Known rows, with every step that occurs
L-V-K-H-X: .16	.14	-.21	.10	.14	-.16	.27	.06	.47	-.36	.15	-.07	-.15	-.13	.17	-.08	.04	.16	-.11	-.02	-.04	-.19	.07	.13	.10	-.16	.11	-.10	-.18	-.09	.04	.40	.41	-.45	-.02	-.04	-.44
N-Z: .20	-.04	-.02	-.05	.13	.14	.10	-.16	-.27	.04	.00	.09	.04	.10	.12	-.05	.19	-.07	-.18	.12	-.17	.15	.02	.02	-.05	.05	-.18	.12	-.06	.03	.11	.24	.24	-.12	-.20	.03	-.10
K-H-L: -.08	.15	-.06	.03	-.05	-.16	-.13	.03	.00	-.19	.17	.01	.01	.11	.27	-.42	.33	.26	-.06	-.03	.20	.06	.15	.08	.36	.04	-.01	-.15	.22	-.03	.25	-.02	-.13	.00	.08	-.02	-.11
V-K-H-X: .17	.21	-.25	.04	.21	-.30	.18	.16	.20	-.17	.13	.12	-.26	.19	.18	-.18	.24	.24	-.03	.14	.07	-.29	.04	.04	.12	-.24	.06	-.21	-.04	-.04	.13	.02	.20	-.33	-.07	.04	-.31
X-Y-K-H-L: -.15	.06	.16	-.26	-.07	-.28	.03	.20	.37	-.20	.42	-.16	-.32	-.16	-.03	-.22	.21	.45	.23	.03	.00	-.18	.20	.20	-.13	-.29	.10	-.22	.16	-.03	-.07	.15	-.51	.21	.04	.18	-.14
N-Z-B-F: .17	.13	-.11	-.04	.04	.39	.39	-.05	-.36	.33	-.16	.21	-.04	-.04	-.02	-.03	-.16	-.13	-.18	.30	-.31	-.02	.19	.28	-.24	-.03	-.30	-.05	.02	-.22	.12	.08	.17	-.14	-.27	-.02	.08
M-X-H-L-V-K: .23	-.43	.13	.04	.12	.16	.58	.22	.27	-.33	.07	-.28	-.40	-.51	.11	-.24	.05	.02	.31	-.10	-.21	-.28	.34	.14	-.25	-.35	.29	-.40	-.04	-.28	.34	.35	.20	-.07	.17	.14	-.64
Y-K: .01	-.04	.15	-.16	.00	-.07	.16	.13	.23	-.14	.04	.03	-.05	.02	-.11	.14	.04	.19	.23	.00	-.13	-.11	-.03	.02	-.15	-.22	-.03	-.03	.01	.06	-.23	.11	-.22	.02	.00	.02	-.09
N-S-B-F: .12	-.02	.07	.15	.03	.21	.58	-.09	-.32	.21	.08	.20	-.18	-.24	-.35	-.35	-.26	-.13	-.08	.13	-.23	-.12	.06	-.01	.04	.27	.15	.16	-.04	-.01	.22	.38	-.32	-.27	-.20	-.17	.08
G-F: .10	-.17	-.13	.06	-.07	.08	.11	-.16	-.05	.28	-.11	.20	.05	-.17	-.10	-.01	-.09	.00	-.12	-.15	.17	-.16	-.27	-.11	-.08	-.03	-.13	.08	-.02	-.15	.20	-.28	.11	-.12	-.27	-.04	.15
K-H-L-V: -.08	.09	-.08	.11	-.08	-.08	-.04	-.06	.22	-.30	.19	-.15	.09	-.10	.29	-.37	.18	.24	-.12	-.16	.11	.09	.20	.15	.34	.08	.04	-.09	.08	-.08	.19	.30	.06	-.13	.13	-.10	-.25
Y-L-M: .02	.22	.33	-.11	-.09	-.02	-.15	.16	.13	-.04	.03	-.12	.04	-.27	-.11	-.02	-.02	.31	.11	-.44	-.11	.02	-.09	-.17	.11	.25	.21	.15	-.06	-.09	.02	-.03	-.11	.06	.33	.18	-.26
S-B-F: .05	.12	-.07	.15	-.05	.13	.33	-.11	-.13	.36	-.01	.13	-.03	-.35	-.33	-.06	-.17	-.09	.04	.15	-.14	-.06	.05	.16	-.32	.04	.08	-.06	-.03	-.03	.13	.17	-.21	-.12	-.16	-.07	.29
L-V-K-H: .20	.11	-.17	.15	.03	-.28	.24	.08	.52	-.22	.07	.02	-.12	-.02	.15	.09	-.05	.11	-.16	-.04	-.09	.01	-.10	.06	.12	-.18	-.01	.02	-.26	-.08	-.03	.31	.37	-.40	.04	.06	-.38
Z-N: -.02	.06	-.30	-.13	-.10	.03	-.01	.11	-.07	-.08	-.21	.04	.06	.21	-.07	-.05	-.28	.03	.04	.26	-.13	-.08	-.09	.25	.25	.10	-.01	.02	-.11	-.17	-.10	.02	-.02	.19	.04	-.02	-.12
B-F: -.13	.12	-.02	.12	.09	.20	.24	.03	-.07	.34	-.34	.03	.06	-.21	-.10	.07	-.07	-.01	.13	.05	-.12	.03	.10	.03	-.23	-.06	-.02	-.11	.13	-.11	.16	.09	.05	-.08	-.04	-.07	.16
Z-G: -.02	.06	-.20	-.10	-.04	.13	-.11	.07	-.02	.00	.04	.21	-.01	.22	-.09	-.19	-.16	.01	.05	.16	-.04	-.17	-.02	.13	-.08	.02	-.06	-.23	-.11	-.34	-.21	.02	.05	.00	.16	-.02	-.01
M-X-Y-L-V: .00	.06	.39	.07	-.06	.06	.38	.17	.41	-.06	-.01	-.26	-.44	-.70	-.07	-.10	-.27	.09	.20	-.28	-.33	-.05	.37	-.16	-.36	-.27	.32	.06	-.17	-.20	.01	.44	.10	.15	.37	.25	-.54
M-K-H: .07	.21	-.19	.24	-.01	-.38	.07	-.01	.34	-.03	.03	.16	-.12	.09	.37	.00	.15	.26	-.16	.26	-.04	.19	.35	-.04	-.03	.03	.00	.09	.07	.11	.12	.16	.12	-.09	.11	-.01	-.17
X-Y-K-H: -.07	.16	.05	-.18	-.06	-.38	.09	.20	.50	-.06	.28	-.04	-.34	-.11	-.09	-.06	.10	.41	.11	.10	-.03	-.14	.07	.06	-.19	-.40	.07	-.11	-.02	-.03	-.26	.15	-.30	.14	.12	.23	-.05
N-K: .08	-.04	.01	-.02	.31	.08	.33	-.10	.05	-.03	.26	.21	-.05	.10	-.03	-.15	-.04	.00	.00	.00	-.07	.07	-.13	.06	-.03	.23	.03	-.01	-.11	.20	.16	.14	.03	-.26	-.21	-.11	-.22
L-M-K: .09	.04	.09	.01	-.06	.00	.01	.12	.37	-.19	.16	-.01	.05	-.30	-.01	.21	-.02	.26	-.05	-.02	-.18	.13	.29	.12	-.26	.40	.10	.01	-.10	.11	.11	.18	.14	-.06	.04	.23	-.18
M-K-H-X-Y: -.06	.24	-.17	.12	.08	-.33	.11	.04	.41	-.14	.27	-.09	-.35	-.22	.30	-.21	.19	.35	-.08	.30	.00	-.13	.63	.08	-.27	-.06	.28	-.09	.09	.03	.11	.32	.00	.04	.04	.02	-.22
V-K: .19	-.08	-.05	-.06	.13	-.17	.22	.14	.10	-.04	.03	.09	-.24	.11	-.08	.23	-.06	.04	.12	.08	-.11	-.16	-.16	.06	-.07	-.18	.00	-.04	-.09	.00	.02	-.07	.04	-.22	-.15	.15	-.21
X-H-L: -.02	-.35	.02	-.16	.07	.05	.00	.10	-.11	-.13	.19	-.35	-.15	-.16	.14	-.36	.28	.10	.25	-.05	.05	-.29	.15	.16	.03	-.13	.30	-.36	.21	-.16	.26	-.03	-.35	.26	.16	-.09	-.14
G-S: -.05	-.26	-.09	.20	.20	.06	.07	-.09	-.14	.09	.17	.12	.07	-.13	-.38	-.05	-.17	-.16	-.07	.02	-.06	.06	.13	.12	.06	.11	-.19	.09	-.03	-.12	.01	-.12	-.13	-.04	-.15	-.09	.12
G-S-B: .09	-.27	-.12	.23	.04	.02	.16	-.21	-.21	.12	.44	.24	-.05	-.27	-.59	-.15	-.30	-.23	-.15	.11	-.09	-.03	.07	.27	-.06	.20	-.09	.15	-.18	-.08	.00	-.04	-.32	-.09	-.27	-.13	.26

Rows
.04	.33	-.02	-.10	.15	-.43	.15	.25	.31	-.11	.22	-.07	-.54	-.07	.08	-.21	.15	.39	.11	-.02	-.03	-.40	.04	-.08	.00	-.38	.29	-.08	.00	-.13	.04	.05	-.13	-.10	.11	.16	-.46 => V-K-H-X-Y-L
.07	.41	.16	.07	-.14	-.33	-.08	.13	.41	-.06	.04	.00	-.06	-.22	.19	-.01	.09	.55	-.04	-.24	-.16	.18	.22	-.22	.06	.26	.19	.23	-.04	.00	.11	.11	.01	-.05	.46	.18	-.41 => Y-L-M-K-H
.10	.38	.06	-.16	.09	-.36	.07	.35	.45	-.18	.33	-.12	-.43	-.23	-.04	-.16	.16	.54	.06	-.15	-.06	-.37	.01	-.01	-.01	-.14	.32	-.17	-.11	-.14	.05	.07	-.02	-.16	.17	.33	-.52 => V-K-H-X-Y-L-M
.00	.23	-.06	-.07	.06	-.24	.12	.13	.32	-.29	.15	.04	-.11	.08	.09	-.28	.35	.43	.07	.03	.03	-.19	.19	-.01	.09	-.30	.03	-.17	.09	.03	-.13	.20	-.05	-.07	.07	-.11	-.19 => Y-K-H-X
.08	-.35	.13	.02	.06	.21	.38	.18	-.02	-.15	.04	-.23	-.31	-.37	.13	-.45	.24	.01	.31	-.08	-.07	-.19	.45	.04	-.17	-.27	.26	-.43	.13	-.21	.36	.13	.00	.20	.27	.07	-.36 => M-X-H-L
.00	.32	-.24	.11	.05	-.17	-.05	.00	.11	-.18	.14	.00	-.05	.06	.23	-.47	.36	.23	-.16	.06	.21	-.10	.25	-.04	.25	-.09	.07	-.15	.08	-.03	.12	.11	.17	-.12	.10	-.14	-.11 => K-H-X
.12	.07	-.08	-.02	.06	-.30	.11	.18	.12	-.21	.17	.06	-.23	.22	.17	-.15	.22	.26	.05	.04	.04	-.12	-.02	.13	.23	-.15	-.03	-.20	.11	-.04	.24	-.09	-.08	-.26	-.07	.13	-.32 => V-K-H-L
-.03	.07	-.06	.21	-.06	-.17	.10	-.07	.41	-.33	.16	-.08	-.03	-.18	.41	-.14	.11	.31	-.10	.06	-.09	.19	.50	.17	.00	.15	.15	.05	.12	.07	.24	.46	.06	-.12	.09	-.08	-.37 => M-K-H-L-V
-.16	.01	.16	-.19	-.09	-.17	.12	.14	.59	-.32	.41	-.27	-.26	-.35	-.02	-.15	.06	.42	.15	-.06	-.06	-.16	.21	.25	-.16	-.27	.15	-.17	.05	-.07	-.14	.43	-.33	.08	.08	.15	-.26 => X-Y-K-H-L-V
-.04	.11	.20	-.19	.15	-.04	.20	.14	.36	-.24	.25	-.40	-.46	-.55	-.10	-.04	-.16	.23	.22	-.18	-.23	-.48	.17	.04	-.30	-.25	.53	.01	-.10	-.16	-.03	.41	-.13	-.04	.01	.08	-.60 => H-X-Y-L-V-K
-.04	.10	-.05	.14	-.02	-.26	.01	-.02	.20	-.22	.15	.04	-.11	.01	.42	-.20	.23	.33	-.02	.17	.01	.14	.49	.10	.05	.14	.06	.00	.24	.10	.29	.17	-.10	-.06	.04	-.02	-.23 => M-K-H-L
-.01	.39	.07	-.11	.26	-.12	.20	.12	.38	-.20	.58	.02	-.25	-.22	.00	-.56	.21	.49	-.06	-.20	.01	-.13	.08	.01	.04	.27	.34	-.14	-.13	.09	.23	.25	-.03	-.20	.11	.09	-.50 => N-K-H-X-Y-L-M
.12	.18	.23	-.06	-.14	-.11	.31	.40	.64	-.22	.28	-.01	-.26	-.47	-.18	-.17	.15	.45	.08	-.12	-.12	-.04	.33	.03	-.29	-.13	.05	-.29	-.18	-.10	-.04	.25	.20	.04	.29	.55	-.31 => L-M-X-Y-K-H
-.15	-.01	.13	-.30	.10	.01	.14	.17	.28	-.26	.36	-.26	-.32	-.34	-.20	-.10	.09	.27	.29	.06	-.07	-.47	.30	.13	-.42	-.30	.33	-.25	.06	-.03	-.20	.29	-.32	.16	-.11	.05	-.18 => H-X-Y-K
-.12	.37	.00	.02	.02	-.22	.00	.05	.44	-.17	.25	-.32	-.26	-.39	.17	-.41	.11	.38	-.05	-.17	.03	-.19	.29	-.09	.06	-.18	.38	.00	-.03	-.17	.00	.41	.00	.02	.31	-.04	-.40 => K-H-X-Y-L-V
-.15	.42	-.02	-.03	.05	-.30	-.07	.10	.21	-.06	.24	-.19	-.36	-.19	.17	-.48	.24	.37	.01	-.10	.10	-.25	.25	-.12	.08	-.20	.31	-.06	.09	-.14	.06	.13	-.16	.13	.29	.01	-.27 => K-H-X-Y-L
.12	.25	.06	.09	-.01	-.34	.15	.12	.42	-.11	-.04	-.07	-.22	-.10	.18	.08	-.09	.26	.00	-.28	-.19	-.03	-.17	-.18	.20	-.21	.17	.23	-.17	-.16	-.04	.24	.09	-.27	.32	.03	-.59 => Y-L-V-K-H
.03	.16	-.17	-.14	.08	.08	.39	.28	.29	-.35	.29	.12	-.17	-.10	-.08	-.66	-.10	.36	.03	.13	-.14	.00	.22	.46	.18	.37	.09	-.34	-.20	-.12	.33	.27	.08	-.01	.06	.31	-.59 => Z-N-K-H-L-M-X-Y
.09	.32	-.09	.10	-.02	-.13	-.01	.11	.45	-.30	.24	-.05	.02	-.25	.17	-.16	.27	.46	-.18	.03	.01	.02	.48	.07	-.09	.34	.18	-.12	-.01	.06	.19	.25	.28	-.17	.10	.12	-.24 => L-M-K-H-X
.03	-.25	.12	-.11	.04	.12	.18	.04	.17	-.42	.20	-.22	-.07	-.22	.02	.05	-.10	.07	.14	-.14	-.14	-.17	.06	.29	-.01	.03	.15	-.11	.01	-.05	.18	.29	-.06	-.25	-.19	.02	-.45 => H-L-V-K
-.03	-.09	.42	-.14	-.08	.30	.16	.26	.17	-.34	.31	-.27	-.18	-.61	-.19	-.30	.09	.23	.21	-.22	-.05	-.10	.45	.23	-.25	.21	.20	-.38	.07	-.11	.32	.16	-.05	.13	.06	.48	-.33 => H-L-M-X-Y
.17	.19	.21	.13	-.01	-.28	.51	.29	.61	-.07	.03	-.11	-.58	-.50	.05	-.12	-.16	.24	.12	-.20	-.28	-.08	.25	-.16	-.22	-.45	.24	-.01	-.22	-.24	.03	.36	.24	-.07	.40	.38	-.69 => M-X-Y-L-V-K-H
.19	.07	.15	-.07	.02	-.20	.30	.42	.42	-.31	.35	-.04	-.41	-.27	-.03	-.25	.18	.38	.09	-.06	-.03	-.19	.26	.21	-.09	-.10	.12	-.40	-.04	-.14	.30	.06	.10	-.16	.06	.55	-.50 => V-K-H-L-M-X-Y
.10	.11	.24	-.07	-.12	-.06	.27	.29	.43	-.43	.23	.01	-.08	-.20	.01	-.35	.36	.54	.19	-.20	-.04	.03	.32	.08	.04	-.06	-.04	-.30	.07	-.03	.13	.20	.01	-.08	.23	.27	-.37 => Y-K-H-L-M-X
.25	-.14	.11	.02	-.04	.17	.30	.28	.29	-.12	.06	-.14	-.12	-.50	-.09	-.23	.15	.14	.12	-.19	-.09	-.10	.24	-.03	-.18	.00	.20	-.37	-.15	-.19	.20	.13	.36	.07	.35	.33	-.28 => L-M-X-H
-.10	.22	.29	-.19	.05	.00	.00	.18	.37	-.24	.32	-.35	-.32	-.61	-.08	-.11	.02	.43	.19	-.14	-.20	-.29	.50	.00	-.43	.16	.54	-.03	.03	-.03	.09	.28	-.22	.17	.14	.17	-.46 => H-X-Y-L-M-K
.12	.31	.03	.06	.09	-.25	.18	.11	.38	-.25	.05	-.13	-.27	-.18	.18	-.12	.01	.31	.04	-.29	-.15	-.19	.01	-.15	.17	-.19	.29	.13	-.12	-.15	.02	.36	.15	-.29	.26	-.09	-.67 => Y-L-V-K-H-X
.07	.21	-.47	-.02	.15	-.13	.23	.05	.13	-.10	.02	.35	.03	.44	.08	-.41	-.13	.16	-.11	.28	-.07	.08	-.18	.28	.44	.25	-.08	-.03	-.23	-.01	.09	.12	.11	-.10	.00	-.11	-.29 => Z-N-K-H
